Each row was made from one small tree. The marks that hang from a mark follow it in brackets, in the order of their numbers. Every link used is in the known rows. Write each row's tree.
Known rows:
J934[J464 J466[J580]]: [-0.81  0.40 -0.52  0.05  2.52  2.72 -2.28  1.69  2.29  0.26 -0.88  1.87
  2.29  0.09 -1.94  0.87 -2.76 -0.78  1.53  0.78 -1.64  2.60 -0.93 -0.66
  0.79 -0.86  1.60]
J466[J934[J464[J108 J850] J580]]: [-1.71 -0.37 -1.87 -0.54 -1.66  1.79 -4.01 -1.00  2.41 -1.94  4.19  1.55
  4.28 -3.48 -2.50  3.09 -4.08  1.83  0.30  2.76 -1.23  3.15  1.73 -2.57
 -0.34 -1.05  3.74]
J850[J410[J464[J108] J934]]: [-3.79 -0.36 -1.18 -0.38  0.62 -3.58 -0.55 -0.49 -2.32 -1.48  1.05  2.58
  0.88 -0.08  2.31  2.40 -0.18  1.48  2.03 -2.87  1.32  1.67 -0.50 -1.47
 -2.62 -2.79  2.70]
J464[J108[J105] J850[J934[J466[J580]]]]: [-4.87 -3.03 -0.95  2.09  1.69  1.52 -5.58  0.93  0.55  0.35  3.87 -0.83
  0.33 -4.51 -1.65  3.37 -5.22 -1.24  1.76 -1.86 -1.08  3.17 -1.61 -2.26
 -1.21 -2.73  1.93]
J105[J850[J410] J934[J464]]: [-1.74  0.41 -2.22 -0.10 -3.39 -1.14  3.88  0.06  0.80  2.87  1.33  0.17
  1.62  0.19 -0.06 -0.71  0.48  1.61  2.69 -3.20  0.89  0.35 -0.40  0.99
 -0.05  1.20  1.34]
J850[J934[J464[J108[J105 J410]]]]: [-0.42  0.50  2.14 -1.07 -1.37  1.13  2.91  1.97  5.91  0.58  0.19 -0.56
  1.08 -4.31  0.47  0.80 -4.14 -1.84  2.11 -0.93  1.29  0.49 -0.45 -1.87
 -1.95 -1.62  4.69]
J850[J410 J934[J464[J108] J466]]: [-1.73 -0.84 -0.36 -0.71 -1.19  0.86 -1.17  1.29  2.86  1.31  0.58  0.83
  1.30 -0.21 -0.53  2.49 -4.38  0.05  2.12 -0.50  0.03  1.27 -0.31 -4.50
  1.62  0.26  4.71]
J108[J105]: [-0.83  1.27  0.65 -0.62 -0.07  0.12  0.25  0.22  0.24 -0.70  0.73  0.93
 -0.38 -1.91  0.87  0.09  0.17  0.10  0.06 -1.01 -0.75 -1.16 -0.01  1.24
 -1.44 -1.30  0.02]
J580[J466[J934[J464[J108[J105]]]]]: [-1.19  1.40 -0.53 -2.06  2.55  0.63  0.44  0.29  3.95 -0.83  2.53  2.56
  4.02 -3.54 -1.53 -0.37 -3.49  1.36  2.12 -0.61 -1.54  0.27  2.13 -0.53
 -0.42 -2.47  3.74]
J410[J105 J934[J464]]: [ 0.61  1.57 -0.02 -1.33  2.48  0.86  1.27  1.25  0.35  0.63 -2.47  2.44
  2.89 -0.43 -0.99 -3.48  0.24  1.74 -0.44  0.29  0.78 -1.30 -0.63  0.88
  0.02 -2.70  1.38]
J934[J464 J466]: [ 0.74  1.25 -0.08 -1.00  1.39  1.79 -1.56  2.34  2.45 -0.56 -1.54  1.86
  1.86  0.43 -0.29  1.19 -1.72  0.79  0.80  1.18 -1.90  0.48 -1.04 -1.76
  0.93  0.10  2.38]
J850[J410[J105[J464 J934[J466 J580]]]]: [-0.76  2.03 -1.66  0.50 -0.15 -3.05 -0.50  2.36 -1.88  1.74  0.50 -0.15
 -3.34 -0.40  0.06  3.24  2.36  3.34  1.05 -7.80 -1.88 -1.73 -3.60  2.37
  0.18 -0.58  3.24]
J410[J105[J850] J464[J108] J934[J466 J580]]: [-1.86  0.58 -3.88  1.62  3.96 -0.50 -5.39  0.90 -3.52 -0.32  1.71  1.02
  1.68 -3.50  0.46  4.73  2.59  4.90  3.39 -3.65 -2.50  1.26 -3.72 -0.63
 -0.10 -4.66  3.36]
J105[J934[J464[J850[J410]] J466 J580]]: [-2.86 -0.13 -0.87 -1.51 -3.07 -0.68 -2.67  1.44  0.45  0.27  2.42 -0.40
  0.72  0.49 -0.23  3.69 -1.66  1.57  0.34 -2.07 -1.90  2.04 -0.66 -1.44
 -0.68  0.48  3.28]
J934[J464[J850] J580[J466]]: [-1.68 -1.32  0.63 -3.63 -1.21 -1.26 -0.90 -0.53  1.00  0.01  2.64 -3.56
  1.56 -1.54 -2.77 -0.07 -2.99  1.41  0.06  1.00 -1.75  4.02  2.20 -1.33
  1.04  0.53  1.43]
J108[J105[J464 J934]]: [-1.05  2.23 -0.87  1.41  1.13 -3.47  1.58  2.79  1.09  0.65 -0.22  0.04
 -2.06 -2.82  0.67  0.89  1.79  1.28  2.13 -5.74  0.13 -1.40 -4.76  4.36
 -0.97 -0.73  2.31]
J464[J108[J105] J850[J410 J934[J466 J580]]]: [-5.07 -2.13 -0.56 -0.89 -3.21 -0.15 -5.08 -0.13 -0.65  0.08  5.29 -1.20
 -1.49 -3.33  0.35  5.96 -3.73  0.78  0.45 -2.60 -2.24  1.51  0.04 -3.46
 -0.98 -1.24  3.52]
J466[J580 J934]: [-1.45 -0.03 -2.20  0.94  2.60  1.48 -0.97 -1.47  0.85  1.00  2.38  2.85
  1.56  0.92 -1.33  0.79 -1.21 -0.80 -0.07 -0.32 -0.45  0.32  0.30  1.96
 -0.34 -2.69  0.69]
J108[J410[J105] J464[J850] J934[J466]]: [ 0.32  2.47 -1.17 -0.35 -0.43 -1.52  1.62  4.75  1.65 -0.64  1.16  0.74
 -2.46 -2.56 -0.72 -0.17 -2.35  1.08 -2.49 -5.53  0.17  0.98 -2.38 -2.63
 -2.59 -1.64  2.54]
J108[J105 J850[J410 J934]]: [-3.34  0.24 -1.65 -1.92 -2.79 -1.61  2.87 -1.20 -0.35  3.74  3.17  0.62
 -3.11 -0.59  1.75  2.07 -0.21 -0.24  0.12 -2.47  0.23 -1.62 -1.15 -0.55
  0.38 -0.41  0.99]
J410[J105[J464] J934[J580]]: [ 0.00  1.44 -1.68 -0.23  2.53 -2.35 -0.79  1.30 -2.07  1.12 -1.48  0.33
 -1.34 -1.26 -0.78  0.71  2.59  3.41 -0.13 -3.34 -0.66 -0.97 -3.51  3.32
  0.97 -2.04  2.18]
J580[J466[J934]]: [-0.34 -0.13 -1.41 -1.86  3.17 -1.07  0.81 -0.84  0.97  1.28  2.41  0.70
  0.87  1.64 -0.62 -0.09 -0.77  0.95 -0.09 -1.20 -1.50 -1.15  1.30  0.99
  0.85 -1.43  1.61]
J464[J108[J934] J850]: [-2.03 -0.58 -0.99  1.98 -1.44 -0.69 -2.72  0.90  0.92 -1.89  3.64 -1.07
  0.99 -4.22 -2.06  0.61 -2.70 -0.46 -0.25 -0.40  1.99  3.23 -0.78 -3.33
 -0.08 -0.23  0.86]
J580[J466[J934[J464[J108[J105] J850]]]]: [-2.78 -0.37 -0.79 -2.34  1.09 -0.15 -0.75 -0.27  2.52 -1.92  4.77  1.57
  3.97 -4.51 -1.85 -0.63 -5.26  1.77  1.06 -0.42 -1.58  1.80  2.97 -1.87
 -1.97 -2.20  2.87]
J580[J466[J934[J464[J108[J105] J850[J410]]]]]: [-4.23 -0.75 -0.71 -3.68 -1.62 -1.33  1.00 -1.36  1.34 -1.55  5.81  2.43
  2.93 -3.03 -0.82 -0.59 -5.54  1.83  0.52 -2.24 -1.29  1.45  4.98 -2.50
 -3.09 -1.74  2.67]
J934[J464[J108[J105]] J466 J580]: [-0.98  2.16  0.27 -0.55  0.39  2.97 -4.94  2.25  2.97 -2.19  0.62  1.70
  2.58 -4.66 -0.99  4.37 -2.17  1.46  2.54  0.55 -3.52  1.85 -0.66 -2.07
  0.38 -1.23  4.16]
J410[J105 J464 J934[J466]]: [-0.49  1.66 -1.38 -0.28  5.81 -1.66 -2.47  1.92 -2.70 -0.78 -0.91  2.94
  0.12  0.75  2.10  1.47  2.26  2.77  0.31 -2.82 -1.09 -1.46 -3.91  0.57
 -1.64 -5.11  2.33]

Write each row's tree:
[-1.48  5.05 -3.57 -0.03 -0.59 -1.83  2.47  2.70  2.59  1.28  1.42  2.69
 -1.95 -3.79 -0.84  1.13  0.59  1.28 -0.26 -2.87  0.66  1.14 -4.29 -0.05
  1.54 -0.55  1.76] => J108[J105 J464 J850 J934]
[-1.86  0.66 -1.76  3.36  3.05  1.95 -5.05  2.50  2.11 -0.44  1.54  1.07
  1.35 -2.42 -2.86  2.76 -2.24 -1.74  1.87 -1.60  0.03  3.29 -2.75 -2.16
  1.66 -1.75  1.98] => J464[J108[J934[J466[J580]]]]
[-1.45  1.31 -4.42 -0.27  0.45 -0.56 -2.25  2.39  1.66  4.22  0.65 -0.38
 -2.74 -0.53 -1.30  6.47 -0.39  2.29  1.02 -1.15 -2.10  2.21 -5.55 -1.96
  4.75  0.50  4.53] => J108[J464 J850[J934[J466 J580]]]
[-1.95 -0.89 -0.09 -1.85 -3.61 -1.17  0.31 -1.97  0.08  3.31  2.34 -2.34
 -2.38  1.60 -0.02  3.09 -0.39 -0.27 -0.53 -0.91  0.32  0.28  0.02 -0.14
  2.00 -0.01  2.57] => J850[J410 J934[J580]]
[-4.64 -2.17 -1.64  3.10 -0.10  0.27 -3.35  0.80 -3.09 -0.06  3.84  0.36
  0.65 -3.09 -2.22  0.67 -2.69  0.61  1.53 -6.36 -0.13  2.31  0.50 -1.86
 -3.42 -2.30  0.11] => J464[J108 J850[J410[J105[J934[J466[J580]]]]]]
[-2.62  0.75 -1.50 -0.68  0.73  0.40 -1.05  2.05  0.49  0.39  1.00  1.42
  0.14 -4.20  1.90  5.49  0.52  0.46  1.83 -2.63 -1.64  0.23 -1.97 -1.04
 -2.41 -2.18  2.73] => J464[J108[J105 J410[J934[J580]] J850]]
[-1.18  1.50 -3.84 -1.13  3.05 -1.15  1.31  5.38  1.05  1.90 -2.79  3.94
 -1.33  0.94  2.11  4.18 -0.23  1.64  0.64 -4.14 -1.94  0.35 -4.66 -1.83
 -1.06 -0.33  3.47] => J108[J410[J934[J466]] J464 J850]
[-0.55  0.99 -2.52 -1.46  0.47  1.60 -2.75  1.55  3.07  3.82  0.81 -0.65
 -0.14 -0.23 -1.02  5.50 -1.06  0.88  1.30  2.08 -2.24  1.40 -4.37 -2.39
  4.90  0.39  4.49] => J108[J850[J934[J464 J466 J580]]]
[-3.09  1.50 -3.19  0.34 -3.42 -4.19  2.23  0.41 -1.28  2.87  3.05 -1.00
 -2.90 -2.77  0.95  3.55  3.07  3.41  2.89 -8.04 -1.40 -0.54 -3.13  4.53
 -0.48  0.41  2.22] => J108[J105[J464 J850[J410] J934[J580]]]
[-1.96 -0.77 -1.74  1.74 -0.30 -4.42  0.27  1.99 -0.52  0.29  1.24 -1.85
 -1.57 -1.92 -0.50  0.75 -0.28  1.57  1.04 -4.50  0.87  1.35 -3.95  1.78
 -1.11  0.79  1.40] => J105[J464[J850] J934]
[-1.75  0.77  0.74 -3.17 -0.83 -5.38  1.06  0.68  1.24 -0.72  5.07 -4.71
 -2.49 -1.45  0.61  2.82 -0.78 -0.44 -0.86 -3.82  0.07  4.01 -1.21 -0.98
 -1.96 -2.47  3.16] => J108[J410[J464[J850]] J934[J580[J466]]]
[-2.67 -0.34 -0.90 -2.09 -1.11 -1.20 -0.94 -0.85 -2.11  1.41  0.41  1.08
 -0.27  2.36  0.99  2.67  1.32  1.14 -0.86 -1.59 -0.64 -0.09  0.27  0.68
  0.22 -0.84  1.57] => J850[J410[J934[J580]]]
[-2.11 -1.18 -3.66  4.56  2.64 -1.16 -0.13  4.36  1.51  2.11  0.61 -1.09
 -0.44 -3.91 -0.50  4.38 -0.86  0.51  6.22 -8.94 -1.15  2.61 -5.26  0.76
 -2.02 -0.18  3.28] => J105[J464[J108[J410]] J850 J934[J466[J580]]]
[ 0.29  0.93 -0.92 -3.12  2.63 -0.26  1.93 -0.26  3.29  1.04  1.39  1.39
  2.93  1.16 -1.58 -1.27 -2.21  1.18  0.35  0.57 -1.09 -0.13  1.59  0.25
  1.35 -1.24  2.96] => J580[J466[J934[J464]]]
[-2.48 -1.86  0.32 -3.50 -1.93 -2.90  1.37 -2.04  0.02  4.33  2.92 -4.45
 -2.61  1.99 -0.93  1.87 -1.02  0.01  0.00 -2.46 -0.47  0.90  1.21 -0.17
  3.03  0.09  2.59] => J850[J410 J934[J580[J466]]]
[-1.09  2.53 -0.09  1.54 -0.11  0.22 -1.34  1.51  2.55 -1.54  2.22  0.89
  0.74 -5.06 -0.89  0.86 -0.73 -0.60  0.78 -1.53  1.21  0.55 -1.55 -0.84
  0.02 -1.75  1.71] => J464[J108[J105 J934]]
[ 0.57  2.23 -1.29 -1.84 -0.11  1.87 -1.22 -0.77  3.37  0.21  1.57  2.41
  2.82  0.27 -1.29  2.37 -0.86  1.40 -0.31  2.71 -1.45  0.19  0.37  0.83
  1.61 -1.46  3.80] => J466[J934[J464 J580]]
[ 0.34  0.48 -1.14 -2.04  0.61  1.13  2.00  3.21  4.49  3.49 -0.61  0.15
 -0.86  0.60  1.26  3.59 -2.51 -0.91  1.30 -0.26 -0.89 -0.14 -3.73 -3.10
  0.90  0.23  4.25] => J108[J410 J850[J934[J464 J466]]]
[-0.96  0.60 -0.97 -1.37  1.18  0.47  1.14  3.08  2.33  3.21  1.24  0.33
 -3.34 -0.96  3.06  4.85 -0.84 -1.01  0.76 -3.14 -2.01 -2.28 -4.02 -1.42
 -1.17 -1.30  2.92] => J108[J105 J410 J850[J934[J466]]]
[-3.06 -0.32 -0.91 -4.50 -3.33 -1.72  3.48 -1.80  1.70  4.91  3.94 -3.33
 -0.52 -1.26 -1.06  0.84 -1.33  1.73  2.03 -2.88 -1.62  1.04  1.34  0.91
  2.57 -0.38  3.16] => J108[J105[J850[J410 J934[J464 J580[J466]]]]]
[ 0.57  1.54 -0.14 -1.52  0.34  2.06 -3.44  1.72  2.33 -0.27 -0.60  0.63
  1.54 -0.03 -1.04  3.58 -0.93  1.19  0.77  1.70 -3.11  1.46 -1.25 -1.31
  2.06  0.17  3.30] => J934[J464 J466 J580]
[-2.53  0.69 -1.91 -2.59 -3.06  0.91 -0.38  0.06  1.75  3.67  2.81 -0.11
 -0.40 -0.85  0.56  4.20 -1.03  1.92  1.71 -1.85 -2.92 -0.19 -1.37 -0.26
  1.98 -0.58  4.25] => J108[J105[J850[J410 J934[J464 J466 J580]]]]
[-0.30  1.37 -3.48  1.34  1.04 -3.58  0.36  1.09 -0.19  2.11  3.53 -4.06
 -1.07 -6.30 -4.38  0.16  1.11  3.85  2.95 -6.37 -0.29  2.20 -2.59  0.67
  3.85 -0.36  2.25] => J410[J105[J464[J108[J934[J580[J466]]]] J850]]
[-3.36  1.26 -0.60 -2.15  0.28  1.44 -3.93  2.10  0.89 -1.14  0.09  4.01
  2.67 -1.85  0.66  4.61 -1.69  2.02  1.74 -1.46 -3.02  0.73 -0.24 -1.90
 -0.55 -2.06  4.84] => J850[J410[J934[J464[J108[J105]] J466 J580]]]
[-0.01  0.48  0.75 -3.37  0.16 -0.55  0.26 -0.07  2.35  1.05  0.45 -2.64
  1.47 -0.40 -2.52  0.11 -1.28  1.06  1.07  0.65 -1.59  2.67  1.44 -0.18
  2.70  0.24  2.34] => J934[J464 J580[J466]]
[-0.10  4.09 -2.39 -1.68 -0.90  0.25  1.63  2.12  0.74  1.68  1.67  3.60
 -0.39 -0.54 -0.56  0.02 -0.09  1.55 -0.87 -2.15 -0.16 -0.92 -1.89 -2.94
  1.68 -0.52  1.73] => J108[J850[J410[J105]] J934[J464 J466]]
[-0.11 -1.51 -0.76  0.22 -2.06  1.17  3.29  1.15  4.57  2.76  0.74 -2.37
  1.89 -3.36 -0.55  0.83 -3.35 -0.44  3.61 -1.00  1.44  1.76 -0.76 -2.71
 -0.09  0.25  3.83] => J105[J850[J934[J464[J108[J410]]]]]
[-3.92 -1.18 -2.68  0.10 -2.45  0.64 -3.06 -0.24 -0.41  2.63  4.33 -0.87
 -1.03 -3.23  0.51  6.27 -1.05  1.91  2.99 -3.94 -2.84  0.22 -1.06 -1.71
  1.18 -0.86  3.60] => J464[J108[J105[J850[J410 J934[J466 J580]]]]]
[-0.55  0.20 -3.31  1.10  3.61  2.48 -2.42  2.70 -0.35  0.67 -1.18  2.83
  4.63 -3.21 -1.37 -0.24 -0.48  3.89  3.14 -1.56 -1.38 -0.07 -1.84 -1.98
  0.48 -2.21  2.47] => J410[J105[J850] J934[J464[J108] J466]]
[-1.51 -2.64  0.93  0.34 -2.35 -0.37 -0.11  0.90  0.37 -2.25  2.22 -1.40
  0.45 -3.54  0.52  1.17 -3.89 -0.92  0.43 -1.95  0.43  2.55  1.78 -3.81
 -4.73  0.05  0.61] => J464[J108[J410] J850]
